Each row comes from the steps of one path. Every step used is in the known rows, and no mark comes twice. Write the path behind each row, first mark first.
Known rows:
D, U, C, N: [-12 -25  -1  -9  35   8   1   7  14   6   6   6 -18  -8  16  20 -10   0
   7  11   2  -4   7 -12  -2   7   1   2   6]
G, N, D, U, C: [ -8 -26   5   4  46  20  -7  -8   6  -8  20  15  -7 -10  21  19  -4  -9
  -2  16   4  11 -13 -20  -6   9  -4 -17 -11]
Z, N, M, H: [  7  17   1   8 -39  -8   3   9  -1   5  -7   0  12   7 -17 -15  13   8
   0 -17  -4   2  -5  25 -12   0   9  13   1]
Z, N, D: [ -5  15  -5  10   2   6 -15   5  -7  -5  10  -1   5  -8  -3  -7  12 -17
  -5   0  -1   8 -24  -1 -12  -4   0   1 -19]
G, N, C, D, U: [-14 -26   8   9  37  19 -16 -10   0  -4  16  13  -5 -17  14  16  -2  -6
  -9  14  12   8 -13 -19 -14   6 -12 -21  -4]
G, N: [-10   2   4   8   1   3 -12  -6  -3  -2   1   2  -6  -4  -1  -3  10  -4
  -8   4 -13   6  -2  -1  15  -2   3   3 -12]
L, M, N, C, D: [-10   0 -10  12   4   6  12 -17  -5  14  -4  -1  -1  -2   1   5 -27  -2
   2   3  20   6 -11  -2 -29  -4  -9 -10   0]
W, S: [ -2  21 -10  -4 -31 -21   3   1 -12  -5   1 -11  -2   9 -10  -9  11   4
  -1  -8 -16   4   5  18  12  -2  -3  12   3]
N, D: [  2  10  -7  -2   2   4  -4  -5 -12  -9   9  -7   6   3  -1  -2   2 -16
  -1   1  -2   3 -10  -6   7  -5   0   0 -12]
M, H, S: [  7  29  -9  -6 -50 -34  10 -10  -9  -2   4  -2   3  14 -14 -17  15  17
  -2 -12 -13  -7   7  36   1  -5   2  21   7]
L, N, C: [-11  10  -3   5   5   7  -8   4 -18  -5   0  -3 -13  -6   1   9 -11 -16
   0   3  -3   3  -3  -5  -1 -18  -6   0 -20]
R, N: [  3  12  -2  -5   3   0  -2   2   0   6   1  -6  -1  -8   2  -7   1  -8
  -2   0  -2  -4   3  -5  23 -11   3  11 -17]
G, N, C: [ -9   2   4  13  10  14 -14  -8  -9 -10  15   2  -6  -9   2   5   1 -10
  -7   6  -3  13 -10 -10  12  -4  -4  -6 -10]
S, H: [ -4  23  -8  -2 -31 -13   4  -2 -14   1  -1  -9   0  13 -19 -12  13   5
  -4  -7 -11  -6   5  17  14  -6  -1  20   2]
R, N, M: [ 14   5   3  -3  -2   9   5   9   5   4 -14  -9  11   2  -5 -10  -4  -6
   1  -6   0  -2   9 -10  27  -5   5   4  -7]
Z, N: [-12  15  -4   8 -11  -5 -13  11  -5   3   6  -1  -4  -5  -8 -10  14  -6
  -6  -5  -7   3 -14  11  -6  -5   0  14 -17]
U, C, D, N: [ -9 -24   6   0  31  -1  -3  -1  11   5  -1  11 -15 -12  18  19  -7   5
   5  16   8  -9   6  -8  -9   7  -4 -11   7]
U, C, D, N, M, S: [ 12 -26  13  -2   5 -11  11  -2  17   5 -12   9  -2   4  12   9 -10  20
  11   5  10  -8  16   4 -13  13   5 -17  26]
N, C: [ -3   9  -6   1  -3   4  -5  -1 -14  -8  19  -7  -3   2  -3   3  -6 -12
  -2  -2   2   5  -8  -2  11  -8  -6   5  -8]
U, C, N: [ -9  -8  -3  -1  19   2   1   2   6   3  -1   2 -15  -4  10  12  -7  -3
   8   9  -3  -4  11  -3  10   2   7   4   9]
L, M, S, H: [  3  27 -11 -14 -54 -28  31  -6 -12  14 -13 -11   6  26 -21 -18   4  33
   4 -23 -12 -15  16  30  -8  -8   6  16  15]
R, N, D: [ 10  12  -3  -4  16  11  -4  -4  -4  -2   5  -6   8 -11   7  -3  -1 -18
  -1   6   6   1  -7 -17  17 -10   2  -2 -19]
C, D, N, M, H, S: [ 15   1   8  -2 -28 -20   9  -6  12   3 -25   6  10   6  -7  -7   9  26
   3  -4   0 -12  16  16 -16  10   1  -6  29]
G, N, M, S: [ 10   0  10   5 -25  -8   4  -8   2  -2 -10  -1   7  12  -8 -12   8  11
  -2  -8 -12   7   8  11  11   5  11  -4   6]
D, U, C: [ -8 -20  -4 -10  21   0   4   5   4   2  21   5 -14   3  12  14  -9  -1
   2   3   1  -2  -1  -1  -1   4  -6   6  -7]
D, N: [ -6  -1   4  -7   4  -1  -9   5   4   4  -4  -2 -11  -7   1   4   2   3
   0   4  -6  -5   1  -7   9  -3  -1   7  -8]
H, S: [ -1  20 -10  -4 -27 -23   1  -2  -7  -6   1  -6  -1  12 -11 -15  12   4
  -4  -6 -15  -4   5  17  11  -3  -5  15  -1]
C, D, U, N, M: [  4 -30  12  -3  23   8   0  11  20   7 -27   5   1  -3   8   5 -12   6
   0   4   8  -4  13 -19  -4  13   0 -15  15]
C, D: [-5 -2 -5  1 -1 -7 -4 -5 -7  2  0 -2  0  1  0 -1  3 -5 -3  3  1 -6  1  4
 -1  0 -1 -1 -1]
N, M: [  7   3  -2  -2 -16   2   4   7  -3  -2 -10 -11   8  16 -12  -8   0  -4
   1 -10  -8   1   5   1  17   0   3   6   0]

Which path is each row?
[ -7 -14  -5   3  15  -6   3  -5  -2   2   9   6  -7   1  11  10  -6  -3
   2   9   6  -6   5   5  -3   5  -2  -5   5] | U, C, D
[ -9 -14  -4   4  34  13  -8   9   5  -3  25  12  -5 -11  15  12  -1 -12
   0   7  10   8 -25  -8 -27   6  -6  -6 -16] | Z, N, D, U, C
[ -2   3   0   2  -9   5   1  12  -6   2 -28  -6  -1   8  -8  -2  -5  -9
   3  -5 -13  -1  11  -1   4 -10   3   2 -12] | L, N, M
[-11  14  -4  13  -2   6 -15   9 -11  -5  19  -1  -4  -9  -5  -2   4 -12
  -5  -3   3   9 -22   2  -9  -7  -6   6 -14] | Z, N, C
[ -3  -7  -3   1  32  12  -1  -4   3  -6   3   2  -5  -7  15  15  -9 -14
   9  15   5   2   1 -15   3   3   6  -8   7] | U, C, N, D
[  0 -17   3  -4  39  18  -5  -2   2   4  17   5   0 -21  17  13 -13 -10
  -4  11  23  -2  -8 -24  -7  -3 -12 -13  -9] | R, N, C, D, U
[ 18  22  -4  -4 -55 -26  17  -3  -3  -4 -11  -5  14  24 -20 -20  11  18
   1 -18 -12  -5  13  32   5   1   4  14  18] | N, M, H, S
[ -8 -19  -3  -8  16   0  -4   0   0   5   6   3  -3  -3   6   7   0  -2
  -4   4   5  -5  -4  -4 -12   4  -7  -3  -4] | C, D, U
[ 11  16   6   8 -42 -17   7 -11   2  -5 -15   4  12  14 -15 -18  18  20
  -4 -11 -16   3  12  25   6   6   6   4  15] | G, N, M, H, S
[  0  -4   8  10  -4  12  -5   0   2  -4 -13  -1   6   6  -8  -6   6  -2
  -4  -3 -12   9   4  -5  18   4   5  -5  -2] | G, N, M
[ -1   5  -3  -1  16  13  -7  -3  -2  -5  -6  -6   2  -7   4   4   1 -16
   3  10  -1   2  -2 -16   6  -2   7  -4   1] | C, N, D
[ -5  -1   5  -2  12  10 -11   3  -2  -4  10  -2 -11 -12   4  12  -7  -3
   1   6   5   1  -7 -16   5  -5  -8  -1  -6] | D, N, C
[ -6 -12   6  -5  26  10  -7   8   7  -2   7   2 -14 -12  11  12 -16  -1
  -1   5   8   4  -3 -21   4   0  -7  -3  -2] | D, U, N, C
[ -4 -12  -1  -9  32  19  -8   1   6  -2   1  -1  -1 -10  11  12  -2 -13
   3  11   4   3  -7 -25  -5   2   1  -7  -2] | C, N, D, U
[  2   0   0   4  23  11  -6  -5  -5   0  10   0   3 -18  10   5 -10 -13
  -2   9  18  -2  -3 -16   6  -7  -6 -10  -6] | R, N, C, D
[  0  -8  -5 -11  18  11  -4  -1  -4  -6  16  -2   2   0   6   6  -1 -13
  -2   3   3   4 -15 -14  -5   0  -6  -2 -15] | N, D, U
[ -7 -14   5   2  30  20 -14  -8   1  -7  12   7   0 -10  11   8   6 -11
  -7  10  -1  12 -17 -21  -3   4  -4 -13 -17] | G, N, D, U
[  8  12   2   5 -37 -15   3  10   1   2  -6  -4   9  11 -14 -19  11   9
   0 -17  -6   4  -3  23 -10   1   9   7   2] | Z, N, M, S
[ -2 -19  -5  -8  34  11   2  -1   1  -6  24   5  -4   0  17  17 -10 -11
   3   8   8   3 -11 -13  -7   5  -6  -6  -9] | N, D, U, C
[ -1 -31   4  -6  30  17   8  13  19   4  -9   3  -6   3  10  17 -15   1
  10   6   3  -1  12 -16   1  12   3  -5  16] | D, U, C, N, M
[-12   3  -2  17   9   6 -16   3  -9  -2  15   5   0 -15   0   1   3 -12
  -6   4  13   5 -20   0 -23  -1  -8  -8  -5] | Z, N, C, D
[  9  26   1   8 -57 -21   9   7  -3   3 -11  -5  12  18 -27 -26  19  19
  -2 -21  -8  -1   2  34 -11   1   8  14  14] | Z, N, M, S, H
[  6 -16  -1 -10  49  18   3   0   9   0  20   6  -2 -14  25  16 -13 -13
   4  12  16   1  -7 -25   2   0  -4  -8 -16] | R, N, D, U, C
[  2  14 -10 -17 -35 -21  24  -3  -7  12  -8 -10   3  18  -9 -11  -5  23
   6 -19  -9 -11  10  18  -6  -7   8  10   2] | L, M, S
[ 15  -1  11 -10 -28 -18  17   7  14   6 -24  -2   2  15 -11 -12  -1  30
   2 -11  -3  -5  21  11   3   7   6   5  27] | D, U, N, M, S, H
[ 10 -21  12   0   3  -4  12  -3  16   7 -12  12   1   0   9  14  -9  19
  10   5  12 -10  15   6 -15  11   5 -11  26] | U, C, D, N, M, H
[ 10  28  -2   8 -54 -24   7   6   1   0 -10   1  14  13 -22 -25  21  17
  -2 -20 -10   0   0  36 -16   3   4  14  11] | Z, N, M, H, S
[ 14  -1  11  -3 -30 -17  11  -5   7   7 -26   0   8  11 -12  -9   8  28
   3  -4   3 -12  17  15 -12   8   4  -6  33] | C, D, N, M, S, H
[-11  -9   6  17  21  13 -15 -14  -8  -7  10   8  -2 -13   7   8   0  -9
  -8  13   6   8  -8 -11  -3   2  -5 -19  -1] | G, N, C, D
[ 25  25   0  -5 -40 -19  18  -2   5   2 -15  -4  17  10 -13 -21   8  15
   1 -14  -5  -8  17  20  14  -4   6  12  10] | R, N, M, H, S
[  4  -2   2  -1  -2  10   1   9   7   2 -25  -9   4   6  -8  -2  -2  -4
   6  -2  -7  -1  13  -8  16   3   9   1  13] | C, N, M
[  4  11  -1   0  12  11  -4   0  -7  -2  15  -6  -1 -12   4   1  -9 -14
  -1   3   9   2  -4 -14  20 -13  -4   3 -15] | R, N, C
